Known rows, with every step that occurs
finu-funuf-suruzop-neti: [-1.714 -0.865 -1.318  0.943 -1.997 -1.657  0.697  0.298  2.340 -1.865
 -1.714 -4.747 -2.779 -1.216 -1.337  1.581 -0.548 -1.255  2.946  2.331
 -0.071 -1.168  0.431 -2.680  0.138  0.551 -1.097 -0.342]
nibeb-funuf-suruzop: [-1.566  0.814 -0.352 -0.428  0.055 -1.564  0.097 -0.891  1.481 -3.683
  0.221 -1.617 -0.611 -0.084  0.957  1.114 -3.527 -1.059  4.178  0.765
 -1.866  0.165  1.989 -1.499  2.401  0.541 -2.063  0.808]
lutum-neti-finu-funuf-nibeb: [ 0.251  4.106 -1.496 -1.639  0.631 -3.673 -1.678 -1.237  1.908 -1.747
  1.360  0.202 -1.221 -0.807  3.454  2.374 -1.096 -0.301  0.240  1.011
 -3.076  2.311  2.872  0.850 -3.106  2.275 -0.424 -1.118]
nibeb-funuf: [-2.598  2.804 -1.202  0.048  0.827 -2.022  0.490 -3.054  0.159 -3.127
 -1.430 -1.573 -0.865  1.653  2.349  0.321 -3.035 -0.177  3.240  0.455
 -1.830  2.258  2.602 -1.427  1.904 -0.316 -2.409 -0.677]
funuf-suruzop-zuzumo-finu-neti: [ 0.852 -1.863 -1.325  1.693 -3.962 -1.370  0.951 -2.159  0.051 -3.140
 -0.578 -2.096  0.532  1.141 -3.146 -0.602  0.383 -0.769  4.317  2.830
  0.916 -2.272  0.636 -0.047 -0.393 -2.426 -2.364 -0.114]
suruzop-zuzumo-finu-neti-lutum: [-0.317  0.070 -2.409  1.725 -3.095 -2.028  1.424 -2.257 -0.922 -1.522
 -1.007 -2.951 -1.642  0.437 -2.048 -0.694  2.780  0.658  4.221  0.166
 -1.289 -0.829  1.412  1.570  0.285 -0.518 -2.368 -2.724]
neti-lutum: [-3.053  3.544 -1.648  1.365  0.087 -2.199 -0.134 -1.516  1.824 -1.465
 -0.455 -3.137 -3.092  0.265  0.961  0.459  1.288  0.725  4.029  0.026
 -5.826 -0.844  1.824  0.563  1.472  2.487 -3.317 -3.030]
lutum-neti-finu-zuzumo: [ 1.118  3.294  0.084  0.644 -2.086 -2.590  1.181 -3.008  2.047 -2.116
  0.440 -2.980 -0.845  0.746  4.621  1.826 -1.990 -0.298  2.158  1.328
 -3.858 -0.513  1.265  0.216 -1.564  1.216 -3.275 -4.921]
funuf-nibeb-gasuk: [-0.856  2.527 -0.242 -1.976  0.994 -1.707 -1.046 -1.818  2.252 -3.281
 -0.439 -0.261  0.525  4.039  3.541 -0.813  1.150 -0.356  0.135  0.686
 -3.975 -0.082  1.732  0.454 -1.290  1.125 -2.870  1.251]
gasuk-nibeb-funuf-suruzop: [-0.145  1.398  0.715  0.005  0.330 -0.882  0.340 -0.139  2.570 -1.309
  0.894 -0.420 -0.165  0.297  0.498  0.650 -4.354 -0.432  4.080  1.945
 -0.190  0.569  1.702 -0.856  3.917  0.611 -2.026  0.121]
zuzumo-finu-neti: [-1.737  1.338 -2.893  2.318 -2.268 -2.845  0.372 -3.931  0.656 -1.337
 -0.767 -2.997  0.372  3.171 -1.521  1.409  0.714 -0.523  3.484  2.363
  1.107 -0.777  1.000 -0.325 -1.657 -2.703 -1.872 -2.128]
gasuk-nibeb-funuf: [-0.925  3.293 -0.112  0.243  1.134 -1.462  0.696 -2.434  1.748 -0.640
 -0.752 -0.397 -0.581  1.906  1.886 -0.119 -4.068  0.426  2.994  1.689
  0.127  2.653  2.424 -0.492  3.555 -0.111 -2.380 -1.361]
finu-zuzumo-suruzop-neti: [-1.446 -0.472 -0.195 -0.222 -3.252 -0.218  1.747 -2.950  3.262 -1.508
 -3.103 -7.228 -0.133  4.680  0.762 -2.287  0.097 -1.097  1.506  3.194
  1.002 -1.478 -2.399 -2.908  1.200  0.472 -4.490 -4.172]
suruzop-neti-finu: [-1.469  0.795 -1.490  0.453 -1.864 -1.043  0.246 -4.750  2.242 -0.213
 -0.923 -5.433 -3.642  1.524  1.352  0.162 -1.339  2.370  2.235  0.422
 -1.567 -0.706 -0.393 -1.153 -1.262  0.908 -3.971 -3.356]
finu-neti: [-2.220  1.982 -2.330  1.579 -1.547 -2.842  1.112 -2.658  1.301 -1.913
 -1.079 -3.549 -1.298  1.710 -0.205  2.089  0.669 -0.144  2.723  2.595
 -1.305 -0.263  1.710 -1.484 -0.509 -2.216 -2.014 -1.922]
lutum-neti-finu: [ 0.138  4.825 -1.636  0.408 -1.113 -3.138 -0.824 -4.629  1.580 -2.416
  0.328 -1.673 -0.552  1.322  3.191  3.142 -2.234  1.940  2.839  1.252
 -3.707 -0.480  2.187  0.490 -2.151  0.830 -3.345 -3.851]
lutum-neti-finu-funuf-nibeb-gasuk: [ 0.948  3.754 -1.331 -3.050  1.263 -3.308 -0.808 -0.907  0.662 -2.669
  1.555  0.767  1.395  0.343  4.720  3.160  0.814 -0.925 -1.035 -0.307
 -2.817  1.665  3.363  1.341 -3.957  1.115 -1.028 -0.778]
nibeb-funuf-suruzop-neti-lutum: [-1.337 -0.497 -0.777 -0.345 -2.382 -0.404  0.842 -0.158  1.493 -1.769
 -1.593 -5.275 -3.850 -1.213 -0.167  0.524 -0.861  0.666  4.258 -1.672
 -1.487  0.416  0.285 -1.219  3.540  2.385 -1.638 -0.989]
zuzumo-suruzop: [-3.194  2.723 -1.145 -0.302  0.460 -1.510 -0.794 -3.315  2.616 -2.451
 -0.472 -3.076  1.877  4.648  0.346 -0.912 -0.005 -0.728  2.528  3.626
 -1.484 -1.534  0.340 -1.395  0.833  0.411 -5.185 -3.509]
gasuk-nibeb-funuf-suruzop-neti-finu-zuzumo: [ 1.746 -1.349  1.623 -0.267 -2.617  0.509  2.721 -0.835  2.826  1.307
  0.987 -4.840 -2.510 -0.518  2.412 -0.746 -4.546 -0.401  2.157  0.019
  1.572  0.805 -0.967 -0.772  2.351  1.346 -2.079 -3.461]
funuf-suruzop-zuzumo-finu: [ 0.157 -1.475 -0.041  1.639 -2.660 -1.258 -0.387 -2.453  0.822 -3.781
 -0.900 -0.806  0.530  1.793 -1.916 -2.975 -1.354 -0.624  5.071  2.811
 -1.530 -3.461  0.542  0.463  0.549  0.354 -4.069  0.042]
gasuk-nibeb-funuf-finu-neti-lutum: [ 0.027  4.130 -1.468 -1.248 -0.807 -1.116  0.264 -0.645  1.257  1.183
  1.882 -2.060 -2.286 -2.464 -0.173  1.939  0.948  0.440  3.619 -2.860
 -0.477  4.129  2.963  1.420  1.823  0.788 -0.437 -2.679]

Rows
[-1.145  4.528 -0.868 -1.954  0.120 -1.254 -1.653 -3.126  1.239 -2.786
  0.465 -0.852 -0.689 -0.468  2.100  0.388 -2.509 -0.796  3.897 -2.152
 -2.220  3.582  3.099 -0.014  0.118  1.189 -2.188  0.015] => nibeb-funuf-finu
[-1.876  0.267 -0.564 -0.225 -3.004 -0.232  1.831 -1.186  2.590 -0.428
 -1.858 -7.618 -2.268  2.123  0.371 -1.931  2.132 -0.302  2.539  0.508
 -1.253 -1.020 -1.755 -1.032  2.339  2.388 -4.110 -5.442] => finu-zuzumo-suruzop-neti-lutum
[-0.270 -0.941 -0.493  0.582 -0.846 -1.985  1.134  1.007  0.429 -4.129
 -0.391 -0.579 -1.112 -2.467 -0.953 -1.092 -0.601 -2.135  3.608  2.680
 -3.376 -1.768  2.446 -0.970  0.739  0.322 -2.636  0.350] => finu-funuf-suruzop-zuzumo
[-0.517  0.587 -1.230 -3.161  0.809 -1.838  0.056 -0.938  1.020 -0.761
  0.394 -2.437 -1.102  0.807  2.931  0.506  1.334 -0.368 -1.232 -1.065
 -1.033  1.376  1.336  0.127 -3.390  0.941 -1.323 -0.381] => suruzop-neti-finu-funuf-nibeb-gasuk
[-0.354  3.373  0.337 -0.180 -1.656 -1.138 -0.312 -1.544  3.462 -2.132
  0.866 -2.784 -1.411  0.177  2.732 -0.966 -0.449 -2.687  3.368  0.090
 -4.087  0.625  1.297  0.357 -0.800  2.205 -3.387 -2.846] => funuf-finu-zuzumo
[-0.994  3.002  0.149 -2.024 -1.276 -0.225 -0.808 -2.348  3.670 -1.757
  1.359 -3.640  1.680  2.578  1.798 -1.946  0.399 -2.993  2.436  1.422
 -1.765 -0.109 -0.076 -0.360 -0.248  1.879 -4.790 -4.561] => funuf-finu-zuzumo-suruzop
[-2.203  1.602 -0.009 -0.346 -0.658 -1.159  0.988 -2.061  3.087 -2.203
 -0.178 -4.390  1.694  4.270  2.055 -1.932 -0.060 -2.483  1.977  3.480
 -1.693 -1.447 -0.532 -1.328  1.122  0.621 -4.913 -4.798] => finu-zuzumo-suruzop
[ 0.543 -0.253  0.373 -0.753 -1.522  0.295  0.854 -2.340  2.657  1.010
  0.980 -3.652 -2.709 -0.416  0.729  0.491 -4.297  1.805  2.719 -0.161
  1.468  0.815 -0.455 -0.861  1.794  1.025 -2.495 -2.004] => gasuk-nibeb-funuf-suruzop-neti-finu
[-0.181  3.145  0.567 -1.559 -1.051 -0.992  0.215 -1.578  1.751 -2.479
  0.730 -2.262 -1.027 -0.584  3.710 -0.880 -2.390 -2.904  3.302 -1.767
 -2.250  2.967  1.806  0.005  0.390  1.455 -2.188 -1.805] => nibeb-funuf-finu-zuzumo
[-1.038  3.778 -2.223 -1.534 -1.378 -1.585  0.131 -1.039 -0.182 -0.995
  1.405 -3.138 -2.485 -2.851  0.083  2.363  1.328 -0.062  3.823 -3.663
 -1.717  3.799  2.897  0.900  0.615  0.677 -0.498 -1.729] => nibeb-funuf-finu-neti-lutum
[-2.248  0.698 -1.214 -0.540 -2.243 -0.424  0.004 -3.960  2.785 -1.689
 -3.365 -6.266 -0.148  5.038 -0.543 -1.562  0.174  0.505  2.067  3.290
  0.856 -1.308 -1.585 -2.793  0.903  0.296 -4.668 -3.002] => zuzumo-suruzop-neti
[ 0.449 -1.675  0.112  0.483 -2.105 -0.853  0.371 -2.653 -0.555 -4.207
 -1.072 -0.246  0.886  1.226 -1.063 -2.738 -3.095 -0.732  5.040  1.183
 -0.064 -1.282  1.280  0.360  1.659 -0.349 -3.077  1.004] => nibeb-funuf-suruzop-zuzumo-finu
[-1.645  2.208 -1.068 -2.238  2.408 -2.789 -0.483  0.451  0.993 -2.553
  0.446  0.295  0.701  1.453  3.096  0.425  1.703 -2.087 -0.553  0.493
 -2.926  0.996  3.087  0.343 -2.208  0.867 -0.988  0.805] => finu-funuf-nibeb-gasuk
[ 0.108  4.933  0.202 -1.584  0.530 -0.522 -1.498 -2.566  2.398 -0.358
  1.075  0.293 -0.647 -0.145  1.830  0.006 -3.254 -0.251  3.829 -0.906
 -0.857  4.196  3.019  0.578  1.402  1.500 -2.076 -1.005] => gasuk-nibeb-funuf-finu
[-0.507  0.061 -0.916 -0.297 -0.373 -2.629 -1.312 -0.991  1.151 -2.765
 -0.495  0.746 -0.563  1.075  0.291 -3.238  0.045 -1.495  1.722  2.062
 -1.486  0.802  1.934  0.817 -1.469  1.016 -1.273  1.059] => suruzop-zuzumo-finu-funuf-nibeb
[-0.107 -0.419 -2.141  2.048 -3.625 -2.150  1.330 -3.910 -0.534 -2.439
 -1.893 -2.304  0.252  2.326 -2.084 -1.087  0.790 -0.133  3.797  2.427
  0.686 -1.242  1.166  0.223 -1.030 -2.892 -2.745 -1.230] => suruzop-zuzumo-finu-neti
[ 1.090  0.883  1.229 -2.622 -2.735  1.504  0.921 -2.161  3.462  0.537
 -1.139 -5.223  0.364  2.301  1.000 -2.636 -1.967 -1.281  1.913  0.625
  3.764  2.714 -1.354 -1.435  2.523  0.872 -3.040 -3.555] => gasuk-nibeb-funuf-finu-zuzumo-suruzop-neti
[-2.192  0.406 -1.681  1.743  0.039 -2.942 -0.498  0.231  1.359 -1.781
  1.468 -1.111  0.392 -0.791 -1.636  1.650 -0.943 -2.869  4.288  2.473
 -0.753 -1.898  2.037 -0.502 -0.953  0.341 -0.972 -0.889] => zuzumo-finu-funuf-suruzop
[-0.816  2.814  0.364 -3.093 -0.784 -0.301 -0.191 -1.970  2.113 -2.072
  1.269 -3.339  2.289  1.776  2.606 -1.798 -1.344 -3.274  2.255 -0.150
 -0.318  2.371  0.574 -0.664  1.018  1.150 -3.537 -3.769] => nibeb-funuf-finu-zuzumo-suruzop
[ 0.381  3.300  1.151 -2.890 -0.347  0.513 -0.026 -1.687  3.282 -0.239
  1.908 -2.340  2.419  1.939  2.339 -1.949 -1.895 -2.528  2.284  0.631
  1.293  2.885  0.511  0.195  2.274  1.398 -3.378 -4.210] => gasuk-nibeb-funuf-finu-zuzumo-suruzop
[ 0.096 -0.636  0.403  0.247 -2.281  0.336  0.902 -1.228  2.961 -0.736
 -2.058 -3.746 -2.005  1.036 -0.428 -0.021 -3.686  0.686  3.426  1.645
  2.101  0.609 -0.533 -2.378  3.548  0.404 -1.768  0.324] => gasuk-nibeb-funuf-suruzop-neti
[-0.960  4.312 -2.585  0.349  0.572 -4.306 -0.019 -1.908  0.074 -1.666
  1.026 -0.899 -0.684 -1.784  2.446  4.744 -1.190 -0.534  1.857  1.231
 -2.887  1.089  3.825  0.057 -3.020  0.559 -1.262 -3.856] => lutum-neti-finu-funuf
[ 2.243 -1.685 -0.397  0.865 -3.076 -0.908  1.801 -1.674 -0.291 -1.193
 -0.312 -0.711  1.253  0.593 -2.545 -0.857 -2.130 -0.371  3.982  2.061
  3.901  0.280  1.111  0.274  2.015 -2.845 -1.341  0.025] => gasuk-nibeb-funuf-suruzop-zuzumo-finu-neti
[ 0.243 -1.218 -0.486 -0.016 -0.606 -1.760  1.260  0.359  0.140 -2.866
  1.735 -0.923 -1.699 -3.443 -0.273 -0.528 -1.342 -1.126  3.055  1.305
 -3.651 -1.489  2.184  0.174 -0.653  0.883 -2.735 -0.958] => neti-finu-funuf-suruzop-zuzumo
[-1.882  0.642 -1.384 -1.163 -1.643 -0.245  0.010 -5.028  2.470 -0.049
 -0.417 -6.196 -0.896  3.153  0.489 -0.776 -0.957  1.726  1.562  1.389
  0.090 -1.319 -1.456 -1.590 -0.911  0.689 -5.040 -4.783] => zuzumo-suruzop-neti-finu
[-1.237  0.427 -1.460 -2.806  0.054 -1.306 -1.120 -1.552  2.792  0.125
  1.039 -3.418 -1.163  1.335  1.311 -0.875 -0.056 -0.095 -0.913  0.860
  0.239  1.777 -0.127 -0.839 -1.993  1.989 -1.770 -2.291] => zuzumo-suruzop-neti-finu-funuf-nibeb
[-2.253  2.543 -1.422 -0.850  1.532 -3.084 -1.257  0.121  2.771 -2.082
  0.220 -0.401 -1.902  0.737  1.739 -0.246 -0.268 -1.707  0.793  1.973
 -3.316  1.866  2.525 -0.486 -1.030  1.837 -0.470  0.510] => finu-funuf-nibeb
[-1.318  0.833 -1.286 -1.700 -0.153 -2.048 -0.849 -1.217  2.562 -0.178
  0.684 -2.966 -3.564 -0.286  1.771 -0.107 -0.585  0.128 -0.435  0.079
 -1.451  2.048  0.802 -0.446 -2.441  2.284 -0.767 -0.796] => suruzop-neti-finu-funuf-nibeb
[-1.458  1.568 -0.111 -0.915 -0.424 -0.881  0.919 -2.883  2.738 -0.648
  1.964 -4.708  1.030  3.030  2.755 -1.519 -0.669 -1.329  1.336  1.979
 -1.865 -1.283 -0.768 -0.243 -0.208  1.297 -5.178 -6.379] => neti-finu-zuzumo-suruzop
[-2.487  1.310 -1.462  0.975  0.777 -2.777  0.040  1.422  1.949 -2.523
  1.378 -1.485 -1.159 -2.128 -0.364  2.263 -0.817 -2.480  3.521  2.514
 -2.843 -1.239  2.565 -1.246  0.119  0.694 -1.131 -0.582] => finu-funuf-suruzop
[-0.466  3.383 -1.889 -1.762 -1.451 -1.522 -0.194 -2.727  0.347 -2.192
  0.547 -2.210 -0.664 -0.819  0.557  2.389 -0.710 -1.202  3.445 -1.488
  0.248  3.864  2.986 -0.383 -0.683 -1.660 -0.667 -0.330] => nibeb-funuf-finu-neti
[-2.611  1.185 -1.604 -0.482 -1.902 -0.340  0.371 -2.296  2.322 -0.711
 -2.243 -6.671 -1.825  2.555 -0.760 -0.788  2.186  1.341  3.024  0.804
 -1.429 -0.951 -1.040 -1.192  1.956  2.223 -4.240 -4.491] => zuzumo-suruzop-neti-lutum
[-1.162  1.621 -1.405 -1.552  1.750 -3.027 -0.899 -0.670  0.856 -1.979
  0.612  0.539  1.914  2.385  2.013 -0.051  1.646 -2.092  0.333  0.569
 -1.027  0.732  2.499  0.975 -2.992  0.508 -1.176  0.730] => zuzumo-finu-funuf-nibeb-gasuk
